Each row was made from one small tree. The marks that hang from a mark follow it in brackets, in the order of their numbers. Every link used is in the known rows. Write each row's tree.
In the rows, 128 means zero.
Known rows
j_769(j_340): [136 123 118 121 105 135 116 110 147 148 141 133 139 131 123 125 170 116
 106 143 130 149 162 128 148 118 106 134]
j_326(j_318(j_921) j_842(j_769(j_92 j_340))): [136 120 123 118 167 120 118 125 146 124 146 108 131 122 128 112 122 111
 130 152 112 154 138 119 151 105 113  83]
j_202(j_278 j_705(j_921)): [142 124 138 115  94 126 115 132 164 160 156 126 127 148 134 118 150 120
 102 159 111 140 167 123 144 107 108 148]
j_769(j_92(j_175(j_929)) j_340): [137 109 121 129 114 126 109 105 151 145 134 111 135 126 124 111 139 113
 111 126 125 156 168 131 145 117  99 162]
j_318(j_326(j_842)): [115 107 127 119 113 120 117 159 151 148 141 138 141 143 132 132 118 123
 104 142 126 156 164 125 143 120 120  93]
j_278(j_202(j_705(j_340(j_769)))): [113 120 127 108  85 133 116 114 166 131 144 151 140 160 127 138 163 119
  93 139 131 135 165 138 156 115  93  86]
j_318(j_326(j_842(j_769)) j_921(j_79)): [ 99 112 120 133 149 120 120 150 146 130 144 140 147 139 150 130 106 122
 118 137 118 151 134 120 150 105 109  74]
j_769(j_340(j_705)): [141 122 124 119  90 139 115 119 148 151 146 136 140 130 122 132 160 118
 109 146 127 147 172 136 146 120 108 131]
j_921(j_79): [107 122 115 130 120 119 111 114 147 131 144 137 141 145 139 137 148 122
 112 138 137 148 154 131 153 118 114  91]
j_340(j_705 j_769): [128 116 128 112  98 127 118 138 158 137 137 136 145 140 125 152 160 124
 101 129 122 151 173 134 148 124 111 141]
j_175(j_622 j_929): [135 113 135 138 132 110 130 131 166 149 138 127 143 130 138 115 148 110
  98 150 120 156 164 124 138 122 103 237]
j_705(j_340(j_769) j_921(j_79)): [101 124  98 127 138 119 147 136 161 116 141 143 147 142 133 127 164 123
 107 119 121 137 154 146 151 100 100 119]
j_303(j_842(j_769(j_92(j_175(j_622 j_929)) j_340))): [119 111 121 127 134 129 134 111 157 129 134 134 137 116 121 131 131 109
 110 130 123 171 157 129 148 119 106 187]
j_278(j_202(j_705)): [111 118 138 110  76 129 103 109 161 144 149 145 135 156 132 137 149 119
 100 154 134 135 169 130 151 122  99  93]
j_326(j_318): [130 126 131 118 133 114 108 120 147 138 141 124 131 131 132 120 140 117
 107 153 120 155 166 125 146 121 115 110]
j_769(j_92(j_175(j_929)) j_340(j_705(j_921(j_79)))): [132 110 119 133 110 124 118 112 153 146 144 118 137 124 128 116 127 117
 126 128 117 143 175 146 141 112 100 148]
j_622(j_175(j_929)): [148 113 135 120 134 124 118 119 162 164 141 125 148 130 141 118 125 118
  87 132 132 153 167 113 143 124 116 154]
j_202(j_278 j_705(j_340(j_769) j_921(j_79))): [138 128 118 116 116 129 129 130 168 137 152 140 134 159 134 125 167 122
 104 136 111 138 155 139 155  95 103 104]
j_202(j_278 j_705(j_340 j_921)): [140 128 127 117  98 130 126 140 168 149 156 133 129 150 130 109 151 119
  93 153 111 141 164 131 147 100 102 141]
j_705(j_921(j_79)): [ 98 121 115 131 124 113 126 127 153 136 148 134 140 135 141 125 142 122
 117 142 124 135 161 134 143 110 109 131]
j_842(j_303 j_769(j_92(j_175) j_340(j_705))): [137 120 123 132  87 142 116  90 143 125 136 124 142 145 116 130 162 114
  88 122 115 162 147 112 147 114 104 122]
j_303(j_842(j_769(j_340(j_705)))): [123 121 119 116 110 142 131 119 151 131 141 149 139 119 119 144 142 117
 104 140 126 161 162 133 154 121 113 131]
j_705(j_340(j_769(j_92)) j_921(j_79)): [ 91 120  93 128 138 112 145 138 158 108 141 131 146 143 132 128 158 126
 108 114 121 138 151 147 151  99 100 109]
j_202(j_705(j_921)): [125 128 139 108  96 124 121 131 156 151 147 124 128 139 124 128 141 120
  99 153 115 136 170 129 140 110 106 156]
j_278(j_202(j_705(j_340 j_921))): [104 121 129 114  83 129 122 122 167 137 152 149 136 153 131 123 147 119
  98 151 126 126 170 140 148 111  92 107]
j_79(j_921): [116 118 123 123  98 109 112 117 158 145 141 119 148 131 122 127 152 115
 101 156 122 154 163 118 145 116 113 173]
j_92(j_175): [114 113 138 126 103 125 104 122 154 147 134 131 132 133 127 122 128 111
 109 134 132 162 174 120 140 126 104 179]
j_842(j_769): [117 118 121 125 105 134 121 128 146 131 141 135 142 139 129 133 159 119
  89 139 125 158 152 111 149 115 113 122]
j_705(j_340): [113 124 112 126 108 126 127 138 156 127 140 136 141 138 126 116 150 119
  85 136 132 154 161 133 149 113 102 140]
j_278(j_202(j_705(j_340))): [110 121 130 112  79 132 112 115 164 135 149 150 137 157 129 129 151 119
  93 149 134 135 167 137 153 116  94  89]
j_326(j_318(j_921) j_842(j_303)): [140 130 137 123 164 109 113 115 156 129 141 111 131 132 133 106 117 111
 112 158 112 150 143 114 148 114 110 124]

Write each row's tree
[114 107 130 115  96 120 110 135 156 131 133 121 140 139 121 148 140 123
 111 116 123 159 176 134 144 125 107 150] => j_340(j_705 j_769(j_92(j_175)))
[107 115 111 121 117 122 126 136 159 116 130 127 141 142 120 127 153 119
  94 111 128 161 160 134 150 113  98 142] => j_705(j_340(j_769(j_92(j_175))))
[101 119 131 115  89 124 112 107 162 142 154 148 136 155 138 135 146 121
 112 152 129 123 167 137 149 114  99  84] => j_278(j_202(j_705(j_921(j_79))))
[ 87 118 122 136 137 114 112 138 144 136 141 139 147 137 156 127 112 126
 110 136 118 148 144 125 147 110  99 109] => j_318(j_326 j_921(j_79))
[106 117 137 111  81 126 113 116 164 146 152 144 134 151 133 131 145 120
 105 156 126 125 172 132 145 116  97 112] => j_278(j_202(j_705(j_921)))
[134 122 122 120  94 135 124 125 151 153 149 135 140 125 123 125 156 118
 114 148 119 139 175 139 141 115 105 149] => j_769(j_340(j_705(j_921)))
[146 130 117 131 102 146 125  86 143 128 136 136 146 147 122 128 191 115
  76 132 118 156 137 105 153 110 106 113] => j_842(j_303 j_769(j_340))
[142 108 126 127  99 129 108 113 152 149 139 115 136 125 122 117 131 115
 114 129 122 154 178 139 143 120 100 160] => j_769(j_92(j_175(j_929)) j_340(j_705))
[131 125 114 117 115 124 128 131 166 131 152 129 133 159 133 126 161 124
 104 132 111 140 153 140 155  95 103  96] => j_202(j_278 j_705(j_340(j_769(j_92)) j_921(j_79)))
[127 127 121 131 175 110 116 106 146 107 144 109 135 141 137 117 120 114
 117 144 111 153 123 112 155 104 116  61] => j_326(j_318(j_921(j_79)) j_842(j_303 j_769(j_92)))
[ 96 126 102 135 128 118 141 136 158 123 148 141 143 138 136 114 145 122
 106 135 125 136 157 145 147 101 101 121] => j_705(j_340 j_921(j_79))
[121 111 121 124 103 128 106 106 145 141 136 114 133 130 119 122 143 114
 118 127 131 160 165 128 143 119 102 144] => j_769(j_92(j_175) j_340)
[124 112 125 126 112 128 124 143 148 136 138 140 146 152 130 134 134 122
  85 135 118 160 147 111 146 115 119  77] => j_318(j_326(j_842(j_303 j_769)))
[102 108 122 122 111 114 122 132 157 128 139 125 141 139 129 147 136 124
 127 115 117 146 173 143 142 115 107 137] => j_340(j_705(j_921(j_79)) j_769(j_92(j_175)))
[114 118 120 119 114 120 129 137 159 133 144 140 146 139 132 150 156 126
 117 127 117 137 170 143 146 114 110 128] => j_340(j_705(j_921(j_79)) j_769)
[138 120 119 122  93 148 122 120 144 139 145 141 144 134 122 136 170 117
  99 140 121 153 157 123 149 114 111 109] => j_842(j_769(j_340(j_705)))
[118 110 125 124  91 127 115 121 149 147 144 117 133 123 119 121 131 117
 126 133 120 149 178 139 136 116 101 161] => j_769(j_92(j_175) j_340(j_705(j_921)))
[105 110 128 126 136 123 121 163 149 138 141 134 145 132 143 123 105 121
 106 142 113 154 143 112 144 108 106 119] => j_318(j_326(j_842(j_769)) j_921)
[120 106 128 121 111 115 126 142 165 138 136 117 141 130 127 133 132 123
 111 117 108 145 182 139 139 117 101 185] => j_340(j_705(j_921) j_769(j_92(j_175(j_929))))
[141 119 132 123 144 117 114 110 149 120 138 112 129 144 120 119 127 110
 109 140 115 166 145 110 148 115 122  78] => j_326(j_318 j_842(j_303 j_769(j_92(j_175))))
[111 117 132 129 135 115 117 145 153 139 138 128 144 138 143 117 106 121
  97 142 113 151 143 113 143 112 102 136] => j_318(j_326(j_842(j_303)) j_921)
[132 124 114 131  93 137 130  99 143 123 143 121 145 143 121 129 172 121
  85 130 109 149 144 115 147 107 106 114] => j_842(j_303 j_769(j_92 j_340(j_705(j_921))))
[126 125 129 122 177 106 110 127 153 130 148 119 131 128 140 114 106 113
 139 158 121 147 146 128 151 112 116  87] => j_326(j_318(j_921(j_79)) j_842)
[130 109 147 139 124 116 118 123 166 154 132 130 136 128 133 111 129 104
 110 138 123 165 174 122 134 125  98 252] => j_92(j_175(j_622 j_929))
[135 132 130 128 175 107 111 105 154 123 143 117 133 138 139 112 117 112
 123 153 116 148 136 120 153 111 113  88] => j_326(j_318(j_921(j_79)) j_842(j_303))
[109 114 117 119 118 135 125 111 149 125 135 135 134 119 117 138 131 114
 109 128 129 169 158 128 152 120 110 140] => j_303(j_842(j_769(j_92(j_175) j_340)))
[ 98 107 126 126 116 109 128 135 160 128 140 127 142 139 128 148 139 120
 133 118 116 150 171 142 137 117 106 170] => j_340(j_705(j_921(j_79)) j_769(j_92(j_175(j_622))))
[108 122 107 122 126 121 149 148 165 124 138 137 145 135 126 120 164 121
  93 124 116 140 162 138 145 103  97 162] => j_705(j_340(j_769) j_921)
[ 95 117 117 114  97 123 123 114 165 122 149 144 139 160 132 137 154 123
 107 134 127 125 160 146 154 106  93  69] => j_278(j_202(j_705(j_340(j_769(j_92)) j_921(j_79))))
[144 127 125 112 106 132 130 140 171 144 150 134 132 153 128 120 167 120
  94 140 108 141 162 133 150  99 101 139] => j_202(j_278 j_705(j_340(j_769) j_921))
[116 120 117 137 147 128 123 124 144 128 140 141 149 144 145 127 125 119
 109 133 113 149 124 116 153 101 105  68] => j_318(j_326(j_842(j_303 j_769(j_340))) j_921(j_79))
[118 112 115 129 131 116 135 136 166 120 128 126 144 139 124 121 153 114
  94 113 122 163 160 135 146 112  95 190] => j_705(j_340(j_769(j_92(j_175(j_622 j_929)))))
[ 96 115 114 118 120 124 127 126 151 118 138 131 137 125 123 142 128 121
  98 133 129 166 155 125 153 121 115 132] => j_303(j_842(j_769(j_92)))
[138 124 115 130  89 140 123  95 140 121 140 123 145 147 119 134 175 120
  81 129 115 156 141 113 151 111 109 101] => j_842(j_303 j_769(j_92 j_340(j_705)))
[107 110 120 114 104 114 128 148 158 131 142 118 143 135 125 145 148 129
 110 125 113 142 174 139 141 116 108 151] => j_340(j_705(j_921) j_769(j_92))
[113 117 113 116 110 135 129 120 148 124 141 136 138 121 118 145 135 120
 105 135 126 163 159 134 154 120 114 122] => j_303(j_842(j_769(j_92 j_340(j_705))))
[ 97 115 109 123 124 116 142 145 164 120 135 125 141 134 123 118 147 120
 101 114 117 147 164 138 142 104  94 170] => j_705(j_340(j_769(j_92(j_175))) j_921)
[118 120 120 124 176 109 115 127 147 114 148 111 132 131 137 119 109 115
 134 149 116 153 133 121 154 106 119  57] => j_326(j_318(j_921(j_79)) j_842(j_769(j_92)))
[123 113 117 123 128 134 128 109 154 128 134 132 137 116 121 129 128 114
 104 127 124 166 160 130 154 118 106 152] => j_303(j_842(j_769(j_92(j_175(j_929)) j_340)))
